Each row was made from one walk, in order. Every step used is in the known rows, and no mark comes twice. Write each row's walk.
Known rows:
p -> t -> a -> d: [  2  -8 -43  -6 -44  -6  17 -26 -24   8  25  21 -10 -25  19  28  -1   4
  -6  42   5  31 -38 -24  31   2  -3 -14  10 -27  32  -7 -51  -1  -5  31
  72   2]
z -> d -> u -> p -> v -> x: [ 62 -35 -22  36  16 -17  -3 -16  -9 -21   6  26  -5 -30  20  25  45  12
   3  19 -40  22  18 -21   4 -31 -16 -11  32 -35  -8  -2  19   7  21 -16
  -4  41]
s -> d -> u -> p -> v: [ 75 -30 -26  42  -5 -30   2 -16 -12 -15   7  31   6 -32  26  28  48   3
  -4  33 -23  47  14 -21  15 -41 -14 -10  27 -27 -15   5  14  20  34  -1
  14  21]
p -> t: [ 15  -1 -32  -9 -31 -20   3 -28 -13  -7  33  21  -1 -16  19  24  18   2
   5  27  -9  37 -44 -23  24 -22  -2 -15   6 -28  15  -3 -39   2 -22  35
  42   8]
a -> t -> p: [ 30  -4 -30   4 -26 -16   6 -24 -17  -9  52  24 -17 -20  14  22  -2  20
   6  23  -1  34  20 -25  34 -25  -4 -13   7 -19  19 -15  20 -25   7  33
  13   8]
d -> a -> t: [ 20 -18 -42 -14 -39 -21   6 -22 -19   3  36  24  -3  -8  23  24  -6   3
  10  39  -5  28 -30 -24  28 -36   9 -21   7 -43  14 -16 -38 -21 -22  35
   2  -6]
d -> z: [  8 -26 -48 -25 -18 -27  -4 -20 -20 -21  16  21   6 -10  28  16  14   4
  23  31  -5  26 -22 -19  24 -24  -9 -20   9 -32  -1   3 -25  -9 -18  19
  -4   6]
y -> w: [ 46  -9 -30 -26 -10 -24  -3 -23   4 -10  39  18  -1  -1  27  23  22  20
  21  28 -13  31  -4 -26  13 -28   6 -19   9 -28  -6  -8  -8 -12 -52  36
   6   4]
d -> a: [ 13 -22 -43 -24 -37 -23   4 -20 -14  -3  23  23   7  -2  24  17   9  -1
  24  38 -13  28 -49 -25  21 -34   3 -22   8 -47   9  -3 -48  -6 -40  31
   0  -2]
a -> d: [ 31 -19 -47  -6 -16 -23  14 -23 -10   3  21  16   1 -12  32  15  22   7
  30  38  -7  24   5 -27  27 -19 -17 -12  13 -26   4  -1 -40   7 -14  22
  15   0]
v -> x -> w: [  5  -1 -28 -20   0 -14  -9 -34   5  -5   9  19  -2 -10  18  14  30  13
  18  14 -28  11   9 -43   3 -19  21 -18   6 -32 -10 -12 -25 -11 -59  26
 -13  16]
g -> s -> d: [ 37 -46 -21  -6 -26 -32   3 -17 -14 -19  13  25  16 -17  31  19  37 -28
  14  40  -8  36 -15 -25  13 -22 -10 -19   2 -27  -2  13 -32  10   0  35
  -2   4]
d -> s: [ 12 -25 -46 -26 -27 -22  -1 -18 -15 -23   7  17   8  -3  33  20  22   1
  21  27   3  22 -32 -18  20 -30  -5 -23   6 -33   1  -3 -25  -1 -27  30
  12  10]
t -> p -> v: [ 52  -5 -32  -7 -25 -22  -1 -20  -7 -28  58  25  -1 -12  12  21  22   8
  15  15  -7  33  -3 -24  31 -28  -8 -12  12 -18  11  -5  34 -11  15  15
  31  25]
t -> p -> u: [ 33 -12 -48   3 -21 -23  -1 -22  -8  -2  62  24  -5 -20  16  26   9  23
   4  18   3  27 -13 -21  29 -22  -2 -11  13 -27   4  -6   9  -8  19  29
   6  13]
z -> d -> u -> p: [ 44 -34 -28  44   6 -19   8 -15 -20 -12   2  25  -2 -28  30  16  36  15
   4  32 -26  36  14 -22   7 -28 -26 -11  26 -38  -2   4   0  18  12   2
 -13  15]
a -> t -> p -> v -> x -> h: [ 42   8 -35 -18 -21  -8  -1 -28   5 -21  60  24 -31 -26  -7  37  -7  19
  29   2 -11  13  22 -27  28 -22  17 -18   6 -25  11 -17  21 -43  -7  13
 -10  34]
z -> d -> u: [ 58 -36 -30  22   3 -19   7 -13 -16 -22  18  26   4 -16  24  18  22  -3
  17  25 -13  26 -18 -15   4 -19 -21 -14  16 -34   1   0 -23  15  11   7
 -10  11]
s -> d -> u -> p: [ 46 -35 -24  43  -1 -27   6 -17 -17  -6 -13  29   3 -33  30  22  36   9
  -2  40 -24  46  17 -25  10 -36 -18 -13  22 -29 -12   6 -10  24  12  15
  -4   9]
z -> d: [ 35 -28 -29   5 -13 -25   4 -19 -14 -19  22  22   9  -6  24  15  21  -6
  36  34 -16  22 -11 -25  11 -18 -18 -16  11 -31   9   3 -32   3  -6  19
  -6  14]
h -> x -> u: [ 11 -15 -25 -43  15 -24   7 -38 -15 -10  30  27   7 -18  15  17  13   2
  20  12 -16  22   1 -26  31 -50  15 -20  -8 -30 -21  13 -63 -11 -43  28
 -31  19]
g -> s: [ 25 -28 -30 -31 -24 -26  -1 -19 -10 -20  32  20   7 -15  32  15  36 -11
  14  24  -6  31 -15 -22  21 -26  -8 -17  -1 -33  -1  10 -18   0 -19  32
   2   5]
s -> d -> z: [ 17 -42 -39  -3 -20 -33  -2 -18 -24 -21  -2  26  14 -11  26  20  17 -12
  21  45  -8  30 -24 -21  14 -19 -12 -22  11 -26   0   6 -40   0   3  23
  -6   6]
p -> t -> a: [ -1  -1 -31 -18 -44  -8   3 -28 -21  -8  28  25  -7 -23  13  29   3   4
  -5  31   2  34 -49 -22  27 -11   9 -19   1 -29  29  -3 -32  -8 -15  39
  64   9]
a -> t -> p -> v -> x: [ 47  -5 -26  -2 -16 -13  -5 -25  -7 -17  59  24 -17 -21   3  31   7  17
   6  11 -14  20  24 -23  32 -28   6 -12  11 -16  11 -22  39 -37  22  14
  21  34]
u -> p -> v: [ 40  -7 -33   0 -16 -29  -4 -24  -5 -14  29  22   3 -21  26  20  48  16
  11  28 -24  39  19 -30  30 -45  -6 -11  18 -29  -6   5  24   0   1   8
  22  23]
a -> t -> p -> v -> x -> u: [ 47   0 -29 -18   3 -11  -4 -31  -6 -13  62  28 -24 -25   1  29 -10  15
  -5  -4 -10  15   9 -29  39 -31  15 -12   1 -18  10 -12  21 -36   1  13
 -10  36]
y -> w -> x: [ 40  -3 -28 -55  -2 -29 -10 -22  17 -14  39  15   2   2  20  24  26  27
  31  24 -23  22  10 -28   8 -26  22 -25   8 -28 -14 -17 -14 -22 -69  50
  -6  15]
s -> d -> u: [ 60 -36 -28  23  -5 -26   4 -16 -12 -14   2  29   9 -21  26  23  25  -9
  13  34 -11  38 -15 -18   7 -27 -12 -16  12 -27 -12   1 -34  21  12  22
   0   6]
p -> t -> a -> d -> u: [ 26 -16 -44  10 -29  -1  20 -21 -25   5  17  23 -13 -35  20  30  -3   7
 -23  31  10  36 -43 -12  24   0  -6 -10  17 -28  26 -10 -41  12  11  19
  65   2]
w -> x: [ 21  -3 -33 -45  -8 -30  -7 -23   6 -16  25  18   7  -6  21  18  25  12
  37  25 -20  19   3 -28  19 -31  11 -23   2 -27  -9  -7 -29 -13 -43  44
  -6  18]
w -> x -> u -> d -> a -> t: [-17 -13 -49 -37 -20 -24   3 -34  -7  12  27  28 -13 -13  20  25 -23   3
  -6  25 -15  16 -14 -29  26 -32  54 -33  -2 -54  -3 -14 -64 -22 -54  42
 -42  15]
v -> p -> t: [-13   4 -28 -14 -18 -23  -3 -27 -21  10  30  16  -8 -18  10  21  26  -5
   3  21 -18  44 -46 -22  13 -20 -12  -5  14 -26  34  -4  -7 -10 -19  39
  44   7]

Which walk is each row?
[ 31 -38 -50  29 -38 -18   9 -15 -27   8  68  29  -8 -15  11  34 -23  11
 -10  34   7  22 -38 -18  21 -14  -4 -14  24 -46  27 -22 -13 -25  41  25
 -13   5] : z -> d -> a -> t -> p -> u
[ -3 -27 -52 -28   3 -22 -12 -33  -9 -20  15  27  -7 -19  21  25   8  -6
  -6   9 -21  11 -17 -23  23 -24  33 -25   5 -41 -17   7 -23 -10 -14  -6
 -24  42] : p -> v -> x -> u -> d -> z
[  1  -7 -19 -23   2 -21   4 -39  -7  -9  21  22  12 -12  17  15  36  11
  17  18 -23  23  28 -36  13 -37  24 -20   6 -33 -25  -5 -37 -14 -48  28
 -10  12] : h -> x -> w
[ 44 -12 -39  -4 -47 -16   6 -18 -18  -8  66  28  -9 -10   8  29  -8   8
  -2  25   0  33 -25 -21  36 -34   6 -15  15 -34  27 -22  16 -33  18  20
  23  11] : d -> a -> t -> p -> v
[ 14   9 -44 -59 -13 -25  -3 -26  18 -17  30  19  -8 -10   9  24  10  14
  62  16 -19  11   8 -32  15 -25  21 -28  -3 -36  -9   0 -48 -19 -72  42
 -40  17] : w -> x -> h
[ 34 -26 -23  54 -13 -22   9 -21 -22   1  -6  27  -3 -40  23  29  29   5
 -24  40 -23  56 -18 -21  10 -29 -14 -12  24 -29   5   1 -20  27  11  21
  30  10] : s -> d -> u -> p -> t
[ 21  -6 -33   1  -4 -10  -2 -36  -6  -8  52  31 -30 -31   6  30 -11   8
 -22   1 -17  18  29 -27  34 -24  36 -18   3 -27   2 -12  20 -27  10   8
  -7  45] : a -> t -> p -> v -> x -> u -> d
[-14   0 -30   3 -40  -7   5 -30 -26   3  15  24 -14 -35  17  27  18  20
 -20  38 -13  45 -19 -29  29 -19   2 -16  10 -33  27   1  -6  -4 -16  33
  61  13] : u -> p -> t -> a
[  3 -33 -58 -23 -42  -7  14 -17 -26  -9  -2  18  -2 -12  33  25   6   4
  12  40  18  17 -26 -20  27  -5  -9 -21  11 -31  18  -6 -33  -5  -8  28
  44   3] : t -> a -> d -> s
[ 46 -54 -21  31  -7 -29   6 -12 -19 -13  -7  28   5 -39  36  20  48  -7
 -15  37 -19  49  12 -22   8 -32 -21 -13  18 -35 -12  13   2  27  15  17
  -8   7] : g -> s -> d -> u -> p
[ 18 -44 -18  32 -34 -10  10 -17 -34  -7  -8  31  -6 -53  24  33  26  -9
 -50  39  -6  56 -32 -17  13 -12  -9 -15  15 -34  18   8  -7  19  26  27
  50   8] : g -> s -> d -> u -> p -> t -> a
[-34 -27 -64  -3 -23 -29  -8 -23 -18  15  16  16  -3 -17  30  32  27  -6
 -10  22   0  28 -31 -11   7 -20  13 -14  23 -46   0  -6   3  -4  16  30
  11  17] : v -> p -> u -> d -> s
[-14 -28 -51  -7 -35 -21   1 -23 -14 -18   0  20   3  -9  38  21  22  -6
   5  32  -4  24 -16 -17  15 -22  14 -28   8 -42  -7  -2 -24   6 -19  25
  16  19] : u -> d -> s
[ -3 -27 -66  24 -42 -17   4 -23 -21   2  47  24 -16 -27  26  38  -8  16
 -31  22  19  25   0 -11  29 -16  22 -20  18 -38   3 -23  19 -18  41  30
  15  19] : a -> t -> p -> u -> d -> s
[ 35 -38 -46  30 -46 -25   8 -17 -24  16  55  32  -4 -20  11  38 -22   5
 -12  43   8  31 -36 -21  26 -24   5 -18  20 -38  16 -21 -21 -19  43  39
  -4   0] : s -> d -> a -> t -> p -> u
[ 36 -18 -34  20   1 -20   3 -19 -13  -5   4  23  -6 -32  33  17  37  24
  -2  25 -22  42  18 -23  18 -41 -13 -11  19 -35 -11   3  11  14  -9  11
  -2   8] : d -> u -> p
[-15  -5 -19 -14   8 -19  11 -43 -24   6  24  25  -5 -37  12  21  19  17
 -18  19 -28  39  -2 -29  34 -51  12 -17   3 -34  -7  13 -46  -4 -42  28
   0  23] : h -> x -> u -> p -> t
[-11 -22 -57 -15 -53  -2  17 -21 -32  -2   6  18  -9 -19  26  30  -5   0
 -11  39  21  24 -63 -16  29   2  -7 -21  12 -30  36 -11 -52  -2  -7  35
  79   4] : p -> t -> a -> d -> s
[ 54 -25 -22  41  21 -13  -5 -24  -1 -15   1  25  -5 -27  18  21  50  18
 -10  10 -40  20  31 -36  -8 -21   1 -10  35 -39 -14 -10  24   5   1 -18
 -16  34] : z -> d -> u -> p -> v -> x -> w
[ 12 -35 -60 -12 -18 -26  11 -19 -23  -6  11  16   2 -11  33  15  12   7
  23  40   0  23  -7 -20  28 -12 -19 -15  18 -29   2   1 -44   0  -6  11
   5  -1] : a -> d -> z
[ -3 -13 -43 -14  -6 -23   3 -36  -7  -3  19  27  -8 -18  29  16  11  -5
   4  19 -14  26  -6 -29  24 -27  26 -22  -5 -40 -10  12 -41   8 -35  23
 -22  17] : x -> u -> d
[-12 -29 -60  16 -48 -19   5 -23 -15  11  51  29  -7 -18  20  28  -9  11
 -15  32  -5  30 -39 -19  20 -21  26 -22  21 -56   7 -12 -14  -4  13  26
   3  12] : t -> p -> u -> d -> a
[-42 -20 -51 -15 -32 -11   9 -21 -45  18  10  15 -15 -27  13  25  -3  -2
 -14  39   3  37 -54 -16  21  11 -19  -7  24 -29  51  -7 -23 -19   8  26
  66   0] : v -> p -> t -> a -> d -> z
[  7 -10 -45 -12  -3 -34 -11 -24 -12  18  44  17   0 -17  18  26  29   6
  12  18  -8  32 -26 -20  13 -28  -8  -3  19 -32   7  -2   3 -13  10  34
   3   7] : v -> p -> u
[ 69 -24 -46  29   0 -22  14 -17 -10  -2  17  21  -4 -33  34  23  43  20
  -5  27 -15  39  26 -21  27 -34 -23  -3  35 -29  -9   0  16  20  25 -12
  24  14] : a -> d -> u -> p -> v
[-12   2 -28  -9   7 -12  -2 -39 -12   8  10  22 -21 -34  13  21  14  21
 -17  15 -34  27 -15 -36  24 -34  10 -16   4 -35   8   5 -34  -2 -54  26
  -2  27] : v -> x -> u -> p -> t
[ 17 -18 -44  15 -55 -16   8 -22 -18  -4  57  30 -13 -18  13  31 -11   1
 -18  31  -7  35  -9 -20  32 -26  26 -21  19 -42  18 -21  16 -24  24  15
  26  19] : u -> d -> a -> t -> p -> v
[ 22 -40 -42  -3 -22 -20   4 -13 -21 -29   7  20  11   1  31  18  19 -10
  28  32  -2  16 -38 -18   8 -16 -19 -23  13 -35  10  -2 -32   1  -7  23
   0  14] : z -> d -> s
[ 26 -32 -33  21 -39 -14  14 -14 -30  -4  46  28 -10  -8  10  20 -22   4
   7  39  -6  27 -24 -23  19 -15 -10 -18  17 -41  38 -20 -12 -25  15  25
  -5   4] : z -> d -> a -> t -> p
[ 15 -19 -45 -16 -30 -11  15 -23 -18   0  17  21  -5 -18  26  21   7   9
  19  42   3  22  -1 -27  30  -7  -7 -15   9 -26  16  -2 -36  -4  -8  25
  37   1] : t -> a -> d
